Known rows, with every step that occurs
p/f/l/x: [3.06 -0.28 -2.06 -1.03 -0.47 0.21 4.26 -3.62 -0.20 1.25 1.33 -0.19 0.89 -1.97 -3.49 1.36 -4.36 2.31 0.31]
g/x: [-1.25 -2.08 -0.98 -1.89 0.44 -1.32 1.65 -1.48 1.27 0.10 5.04 0.17 -0.64 -4.15 -1.49 1.03 -2.42 -0.75 1.75]
z/l/x/p: [-1.57 2.48 -0.62 -1.30 -2.64 -1.08 5.12 -0.93 -1.47 -1.31 1.72 2.09 1.19 2.90 -1.59 -0.55 0.71 3.32 3.00]
f/l: [1.25 1.23 0.04 -0.10 -0.29 -0.48 0.84 -3.45 -0.03 1.00 -1.25 -0.44 0.22 -0.09 -0.05 2.32 -0.19 4.23 -0.34]
g/x/f/l: [1.68 -1.35 -1.83 -2.99 -1.47 0.05 3.42 -6.90 -3.41 0.09 4.48 1.04 0.05 -1.26 -0.99 3.31 -3.58 5.00 -0.78]
x/p/z: [2.36 3.39 -0.51 2.44 -1.08 1.51 -0.27 1.71 -0.72 -2.86 1.74 1.63 0.39 1.74 0.14 1.16 -1.10 3.02 2.20]
g/x/p/f/l/z: [3.66 2.32 -2.06 -1.23 -2.27 0.74 0.01 -7.44 -0.82 -3.41 4.51 1.29 -3.84 -4.16 -3.41 4.44 -5.60 3.10 -1.31]
z/x: [1.11 0.48 -1.72 1.02 0.38 0.32 1.23 -2.44 1.65 -1.71 2.00 1.51 0.30 -1.66 -2.38 0.17 -2.61 -1.15 0.62]
l/x: [-1.05 -2.01 -1.08 0.58 0.75 -1.25 3.02 1.23 0.79 1.10 1.40 -0.54 0.81 -0.34 -0.99 -1.45 -2.25 1.44 3.50]
g/x/p/f: [1.39 2.27 -2.86 -2.77 -2.04 2.79 2.04 -2.77 -0.56 -3.82 5.09 1.96 -0.10 -3.07 -4.24 2.75 -3.30 -2.81 -0.39]
g/x/f/l/z: [2.42 -2.72 -1.38 -1.34 -1.16 -1.78 0.64 -7.90 -3.24 -0.47 5.00 0.99 -4.31 -2.02 -0.37 2.52 -5.47 6.78 -1.35]
g/x/z: [0.56 -2.98 -1.06 -0.37 0.12 -3.59 2.78 -4.22 2.44 0.42 5.16 0.67 0.09 -4.02 -1.16 0.50 -4.26 0.33 1.58]
x/f/l: [2.84 0.84 -1.28 -1.02 -1.99 1.31 1.77 -5.46 -4.45 0.07 -0.63 0.90 0.72 2.71 0.38 2.35 -1.12 5.96 -2.50]
p/z/x: [3.70 -0.18 -1.12 2.75 0.75 -0.29 0.91 -0.71 2.29 -1.98 4.73 2.30 -0.21 -2.01 -2.11 0.04 -4.80 0.75 2.17]
z/x/f/l/p: [3.17 -0.68 -2.78 -0.43 -0.78 1.53 2.34 -6.65 -2.57 -1.29 0.27 1.21 -0.04 2.52 -1.33 2.57 -4.13 5.24 -0.20]
p/f/l: [4.16 2.05 -1.16 -1.89 -1.05 1.65 1.12 -4.87 -1.04 -0.06 0.01 0.38 0.10 -1.85 -2.56 2.90 -2.09 0.90 -3.23]
p/f/l/g: [2.99 1.21 0.86 -0.59 -0.52 -0.94 0.72 -3.16 -1.92 0.63 -1.58 -0.34 -0.37 -0.08 -0.93 4.63 -4.11 0.67 -4.58]
f/l/x/z: [2.10 -1.51 -0.98 2.21 0.20 -4.10 5.18 -5.25 1.61 2.59 0.29 -0.56 1.95 -0.54 -0.74 0.40 -4.44 6.59 3.01]
p/f/l/z/x: [6.06 0.80 -2.12 0.84 -0.51 0.29 -0.27 -8.10 0.90 -2.68 2.64 1.88 -3.81 -4.11 -4.22 2.25 -6.90 1.38 -3.04]
z/l/p/g: [-0.51 -1.16 3.71 -1.96 -3.03 -1.53 1.93 -0.58 -1.32 -0.02 -0.82 2.40 -1.49 2.65 -1.08 -1.00 2.30 0.26 -0.97]
g/x/z/l/p/f: [2.15 -3.88 -0.69 -5.20 -1.53 -3.22 5.18 -6.28 1.13 0.08 6.03 2.38 -1.32 -3.59 -3.52 0.84 -4.48 -1.74 -1.05]

Rows
[3.33 0.25 -0.89 2.82 0.43 -1.64 -0.51 -6.84 1.74 -1.55 1.64 0.80 -3.55 -2.47 -1.82 1.74 -4.94 4.77 -0.16] | f/l/z/x
[1.79 -2.64 0.86 1.15 1.08 -0.52 -0.86 3.17 0.92 0.59 1.42 -0.36 -1.67 0.66 0.82 0.10 -2.31 2.55 2.87] | l/p/z
[0.12 -2.42 0.50 -2.92 -1.43 -5.23 5.26 -6.32 1.32 0.62 6.53 2.72 -0.05 -3.24 -1.74 0.14 -2.32 1.10 0.31] | g/x/z/l
[0.83 3.55 0.27 2.56 -3.24 0.52 4.13 -2.34 -1.18 -1.64 -1.53 1.21 2.00 2.73 -2.41 1.30 -0.97 5.79 2.34] | f/l/x/p/g
[3.49 -1.42 -2.61 1.84 -0.79 0.40 -0.56 -5.53 -2.51 -3.53 3.26 2.62 -3.69 0.51 -1.43 -0.50 -5.53 2.26 -2.05] | l/z/x/f
[1.24 -0.17 2.56 0.70 -1.68 -0.33 0.90 -2.15 -0.37 0.65 -3.18 -0.15 -0.76 1.65 -0.57 1.72 -0.02 3.86 -0.04] | f/l/p/g
[1.87 -3.25 1.47 0.41 -1.59 -4.01 3.79 -6.53 1.85 1.01 1.68 0.74 -0.53 -2.20 -1.80 2.12 -4.33 3.88 1.28] | f/l/p/g/x/z
[1.64 0.30 0.72 0.24 -1.00 -1.24 1.05 -3.77 -5.64 0.46 -2.11 0.43 0.20 4.65 1.93 3.98 -3.10 5.67 -3.81] | x/f/l/g
[1.14 4.18 -2.73 1.99 -1.33 2.42 1.10 -2.54 0.66 -4.81 0.89 2.16 1.19 1.03 -2.71 1.31 -1.55 -0.12 1.47] | z/x/p
[2.84 -0.10 -3.16 0.28 -1.03 2.22 2.11 -4.57 -2.56 -2.96 2.48 2.63 0.75 1.38 -2.07 0.26 -3.58 0.53 -1.55] | z/x/f
[3.97 -0.53 -0.72 0.90 -2.91 1.75 2.91 -6.61 -3.04 -2.21 -0.69 2.65 -0.10 3.35 -2.70 1.71 -3.42 4.28 -1.62] | z/x/f/l/p/g
[2.00 3.81 0.99 -0.07 -2.73 -0.04 1.84 -0.24 -1.66 -2.46 3.14 3.57 0.16 2.60 -0.40 0.84 0.80 3.84 0.87] | x/p/z/l
[-2.47 -2.89 1.10 -0.76 1.14 -3.81 1.05 0.34 0.11 0.62 3.50 -0.47 -1.02 -2.17 0.31 2.65 -4.30 -0.87 0.37] | l/g/x
[0.57 -0.78 0.44 -0.48 0.26 -0.32 0.48 -1.98 0.15 1.78 -2.46 -1.55 -0.61 1.16 0.47 2.48 -0.38 4.89 1.40] | f/l/p
[4.42 -2.66 -2.35 1.51 0.06 1.54 1.39 -1.27 -1.66 -2.44 3.89 2.38 -0.79 2.12 -1.11 0.18 -5.97 2.86 1.32] | l/p/z/x/f
[-1.29 -3.86 1.75 -1.10 -0.93 -1.20 1.78 -0.10 0.86 -0.41 2.78 0.51 -1.82 -2.02 -1.85 0.27 -1.86 -1.31 1.83] | l/p/g/x
[0.13 -0.77 -0.68 0.41 0.25 -1.90 4.01 -2.23 0.63 2.27 0.30 -0.88 1.14 -0.41 -0.82 0.72 -2.44 5.58 3.17] | f/l/x
[3.65 -0.56 -0.71 0.41 -1.72 -0.47 -1.05 -6.65 -4.49 -0.65 -0.17 0.95 -3.53 1.82 1.07 1.70 -3.31 7.63 -3.06] | x/f/l/z
[0.94 -1.99 -0.29 -1.56 -3.00 0.57 3.11 -3.70 -3.87 -2.05 4.76 3.12 -0.45 -0.37 -2.17 0.17 -2.73 -0.21 -2.10] | p/g/x/f
[0.14 -2.39 -2.19 -2.91 -1.05 0.36 2.57 -3.46 -3.28 -1.04 5.80 1.44 -0.35 -1.02 -1.00 0.99 -3.45 0.83 -0.51] | g/x/f
[4.76 -0.75 -2.36 0.41 -0.63 -2.09 5.50 -6.55 1.06 1.50 1.40 0.50 1.64 -2.08 -3.12 0.95 -6.47 3.12 0.19] | p/f/l/x/z
